Each row comes from the steps of one path. Every step used is in the known rows, and no mark comes twice. Write the path behind each row, first mark first.
Known rows:
mifet-zapi-menid-rodoku-dorom-lolod-futizaz: .49, -.19, .15, -.24, -.08, .19, -.31, -.28, -.15, .40, -.12, -.56, .29, -.23, -.10, .10, .06, -.03, .18, .23, -.34, .00, -.06, -.01, -.16, -.31
susa-futizaz-zapi-dorom-rodoku-menid-depar: .04, .02, -.22, -.23, .17, .09, -.25, -.43, .01, .11, -.29, -.13, .04, -.22, .07, .11, .10, .11, .10, .18, -.15, -.21, -.17, .04, -.36, .10
depar-menid-zapi-dorom: .26, -.15, -.26, .05, .05, .10, -.20, -.26, -.10, .05, -.25, -.30, .07, -.09, .16, .21, -.38, -.10, .13, .21, .04, .07, .30, -.10, -.01, -.17
menid-rodoku-dorom-zapi-mifet: .64, .15, .07, .13, .18, .13, -.23, .04, -.07, .20, .06, -.07, .39, -.21, .11, .32, -.02, -.27, .41, .42, -.33, .13, .06, .09, -.09, -.03
rodoku-menid-zapi-dorom-lolod-futizaz: .46, -.10, .05, .22, .20, .08, -.46, -.34, .01, .31, -.02, -.16, .40, -.02, -.10, .01, .07, -.15, -.07, .27, -.24, .01, .14, .18, -.13, .02
futizaz-zapi: -.04, .10, .01, -.14, .19, .07, -.01, -.05, .06, -.04, -.32, -.07, .12, .00, -.15, -.08, .06, .06, .06, -.30, -.18, .03, -.09, -.26, .04, -.18
zapi-menid: .06, -.30, -.18, -.23, -.14, .01, -.23, -.14, -.10, .12, .00, -.27, .06, -.18, .07, .01, -.04, -.07, -.07, .14, .03, -.13, .07, -.13, -.02, -.17
menid-depar: .14, -.01, -.18, -.06, .08, .01, -.11, -.35, -.02, .04, .09, -.15, -.15, .12, .13, -.08, -.22, .19, -.07, -.02, -.10, .14, .26, .04, -.13, .25
futizaz-lolod-dorom-rodoku-menid: .18, .06, -.01, -.03, -.33, .46, -.21, -.03, .06, .20, -.02, -.30, -.08, -.13, -.09, -.27, .23, .05, -.34, -.04, -.39, .13, -.18, .37, -.16, .11
lolod-futizaz-zapi-mifet: .21, -.03, .23, -.05, .33, -.10, -.29, .07, .08, -.07, -.33, .07, .41, .05, -.26, -.20, .06, -.13, -.19, -.41, -.33, -.03, -.28, -.14, -.01, -.05
mifet-zapi-dorom-rodoku-menid: .37, -.19, -.12, -.28, -.20, .33, -.30, -.38, -.21, .19, -.14, -.35, .30, -.04, .09, .00, .18, .27, .32, .33, -.21, -.10, -.08, .10, .00, -.24
menid-rodoku: .27, .14, -.06, -.05, .02, .07, -.07, -.03, .02, .19, .17, -.06, -.10, -.10, .07, .27, -.11, -.19, .24, .16, .06, .12, .07, -.01, -.06, -.10
rodoku-dorom-lolod-futizaz: .32, -.01, .39, .30, .14, .14, -.11, .08, .02, .20, .13, -.13, .20, -.09, -.40, .02, .18, -.16, -.09, .32, -.57, .17, -.12, .35, -.25, .16
lolod-futizaz: .17, -.02, .16, .06, .05, -.04, -.17, .00, .11, .08, .00, .04, .10, .08, -.21, -.17, .11, -.16, -.28, -.11, -.03, .03, -.20, .05, -.17, .01
lolod-futizaz-zapi-dorom: .18, -.13, .14, -.14, .26, .07, -.27, -.10, .02, .04, -.35, -.06, .23, .11, -.34, -.22, .15, -.05, -.20, -.08, -.27, .01, -.28, -.10, -.14, -.14
menid-rodoku-dorom-zapi: .58, .18, .03, .15, .09, .24, -.13, -.06, .01, .29, .14, -.15, .23, -.19, .06, .27, .04, -.26, .38, .47, -.21, .18, .05, .06, -.19, -.10
depar-menid-rodoku-dorom-lolod-futizaz-zapi-mifet: .53, .02, -.04, .15, .23, .19, -.21, .08, .06, .25, -.09, -.39, .18, -.20, -.25, .42, -.35, -.30, .20, .09, -.38, .20, .07, .08, -.13, -.20
dorom-zapi-menid-rodoku: .46, -.10, -.10, -.11, -.04, .11, -.28, -.12, -.04, .25, -.15, -.38, .31, -.12, .22, -.03, -.03, -.28, .08, .26, -.05, -.04, .02, -.27, -.07, -.26
depar-menid-rodoku-dorom: .40, .04, -.31, .11, -.05, .28, -.07, -.09, .08, .25, .18, -.36, -.10, -.24, -.02, .52, -.35, -.20, .35, .31, .03, .20, .22, .08, -.15, -.23
futizaz-lolod: -.11, .03, .17, -.05, .00, .16, -.06, .12, .05, .11, -.25, -.26, -.13, -.02, -.14, -.15, .19, .03, -.19, -.23, -.20, .12, -.05, .11, -.06, .15
futizaz-lolod-dorom: -.02, -.01, .12, -.07, -.15, .29, -.04, .07, -.02, .02, -.30, -.22, -.16, -.07, -.15, -.28, .15, .12, -.44, -.16, -.36, .11, -.16, .29, -.07, .14
depar-menid-rodoku-dorom-lolod-futizaz: .51, .03, -.11, .21, .02, .25, -.12, .00, .11, .35, .16, -.42, -.04, -.18, -.24, .40, -.32, -.34, .14, .28, -.17, .22, .09, .17, -.25, -.16

Write each row's path:
.54, .13, -.13, .08, -.09, .11, -.50, -.18, .04, .20, .27, -.03, .41, -.12, .26, .05, .03, -.20, .21, .13, -.19, .00, .10, .04, -.04, .04 -> dorom-rodoku-menid-zapi-mifet
.30, .04, .38, .21, .24, .17, -.12, .07, .04, .19, -.04, -.17, .26, -.08, -.49, -.03, .18, -.14, -.07, .18, -.68, .18, -.17, .22, -.24, .07 -> rodoku-dorom-lolod-futizaz-zapi
.39, -.18, -.05, -.09, -.06, .17, -.29, -.11, -.11, .39, .23, -.44, .09, -.34, -.04, .31, -.07, -.25, .19, .53, -.29, .06, .15, .05, -.17, -.16 -> zapi-menid-rodoku-dorom-lolod
.60, .03, -.22, .17, .07, .22, -.18, .01, .00, .19, -.03, -.33, .26, -.25, .08, .47, -.38, -.26, .37, .29, -.15, .13, .21, .02, -.06, -.21 -> depar-menid-rodoku-dorom-zapi-mifet
.09, .07, .08, -.10, -.32, .40, -.13, .07, -.01, .09, -.14, -.26, -.14, -.08, -.07, -.32, .19, .03, -.38, -.07, -.44, .15, -.24, .29, -.16, .15 -> futizaz-lolod-dorom-rodoku
.44, -.14, .02, .07, -.01, .21, -.23, -.11, -.08, .18, -.04, -.28, .46, -.24, .00, .03, .15, -.11, .14, .48, -.33, -.01, .03, .03, -.18, -.12 -> rodoku-dorom-zapi-menid
.35, -.02, .16, .11, .23, -.08, -.18, .17, -.13, -.11, -.39, .00, .59, .05, .17, -.14, .00, -.12, .01, -.03, -.29, -.10, -.06, -.10, .14, .04 -> dorom-zapi-mifet
.26, -.08, .19, .07, .23, -.02, -.26, -.17, -.24, .07, -.26, -.14, .22, .01, .10, -.03, -.05, -.10, .03, .33, -.35, .08, .17, .01, -.01, .11 -> menid-zapi-dorom-lolod
.13, -.26, -.07, -.40, -.19, .08, -.18, -.31, -.19, .15, -.29, -.44, .22, -.13, .11, -.03, .02, .23, .14, -.03, -.05, -.17, -.01, -.19, .04, -.35 -> mifet-zapi-menid
.43, .08, -.35, .00, -.22, .28, -.36, -.38, .12, .29, .47, -.22, .05, .02, .16, -.04, -.02, .02, .09, .20, -.15, .09, .14, .14, -.21, .11 -> dorom-rodoku-menid-depar
.48, .01, .19, .23, .19, .11, -.19, .09, -.11, -.01, -.14, .01, .63, -.16, .03, .08, .11, -.06, .21, .31, -.48, .01, -.02, .14, -.03, .09 -> rodoku-dorom-zapi-mifet
.35, .08, -.21, .03, -.26, .26, -.28, -.15, .13, .28, .43, -.13, .15, -.08, .07, .00, .13, -.11, .12, .19, -.08, .00, -.02, .11, -.14, -.05 -> dorom-rodoku-menid
.26, .03, -.35, .02, -.07, .17, -.04, -.06, .07, .21, .07, -.35, -.20, -.13, .06, .42, -.43, -.21, .23, .10, .18, .14, .22, -.06, -.06, -.26 -> depar-menid-rodoku
.20, -.26, -.18, -.43, -.13, .08, -.24, -.53, -.22, .17, -.23, -.51, .12, -.07, .19, -.07, -.13, .35, .10, -.02, -.10, -.10, .16, -.18, .00, -.20 -> mifet-zapi-menid-depar
.39, -.11, .20, .09, .22, .20, -.28, -.19, -.03, .26, -.01, -.41, .22, -.10, -.39, -.06, .04, -.07, -.14, .23, -.71, .17, -.01, .16, -.32, .10 -> rodoku-dorom-lolod-futizaz-zapi-menid-depar
.28, -.18, -.04, -.35, -.17, .27, -.19, -.26, -.27, .10, -.26, -.32, .22, -.01, .13, -.05, .12, .27, .30, .29, -.25, -.07, -.11, .01, .01, -.18 -> mifet-zapi-dorom-rodoku
.44, .16, .15, .17, .12, .20, -.09, .05, -.04, .33, .26, -.20, .02, -.19, -.14, .36, -.03, -.23, .31, .47, -.38, .24, .09, .24, -.18, .02 -> menid-rodoku-dorom-lolod
.21, -.12, .21, -.05, .26, .02, -.25, -.12, .01, .21, -.21, -.43, .12, .10, -.36, -.30, -.06, -.12, -.40, -.15, -.55, .10, -.10, -.07, -.18, .05 -> dorom-lolod-futizaz-zapi-menid-depar
.48, .09, -.09, .15, .12, .27, -.12, -.02, .13, .32, .01, -.47, .02, -.17, -.31, .37, -.30, -.30, .18, .13, -.28, .26, .05, .04, -.22, -.27 -> depar-menid-rodoku-dorom-lolod-futizaz-zapi
.37, -.20, -.17, -.12, .01, .08, -.31, -.31, -.09, .13, -.21, -.44, .28, .02, .24, -.26, -.11, -.06, -.12, .16, -.17, -.03, .13, -.23, -.12, -.05 -> dorom-zapi-menid-depar
.18, .00, .44, .10, .39, -.08, -.17, .23, -.01, .05, -.34, -.15, .32, .12, -.41, -.21, .04, -.19, -.29, -.27, -.64, .03, -.25, .02, -.01, .08 -> dorom-lolod-futizaz-zapi-mifet
.36, .09, .08, .01, -.17, .32, -.41, -.03, -.04, .11, -.15, -.19, .21, -.16, .05, -.23, .14, -.03, -.29, -.10, -.52, .11, -.07, .31, -.06, .19 -> futizaz-lolod-dorom-rodoku-menid-zapi-mifet
.48, -.11, -.11, -.11, -.20, .25, -.18, -.15, -.17, .10, -.19, -.26, .23, -.14, .17, -.16, -.07, -.11, -.24, .29, -.25, -.07, -.11, .02, -.08, -.23 -> lolod-dorom-zapi-menid-rodoku
.32, -.11, .29, .10, .18, .18, -.23, -.01, -.01, .25, -.04, -.33, .31, -.17, -.45, -.03, .17, -.16, -.09, .24, -.65, .11, -.14, .15, -.25, -.04 -> rodoku-dorom-lolod-futizaz-zapi-menid
.33, .09, -.11, .18, .07, .03, -.30, -.37, .10, .24, .12, -.03, .29, -.10, .11, .10, .03, -.08, .12, .05, .05, .01, .25, .01, -.05, -.06 -> rodoku-menid-zapi
.56, .14, .27, .11, .33, .12, -.26, .11, -.01, .26, .03, -.14, .29, -.17, -.28, .28, -.01, -.29, .23, .22, -.61, .19, -.05, .15, -.15, .00 -> menid-rodoku-dorom-lolod-futizaz-zapi-mifet
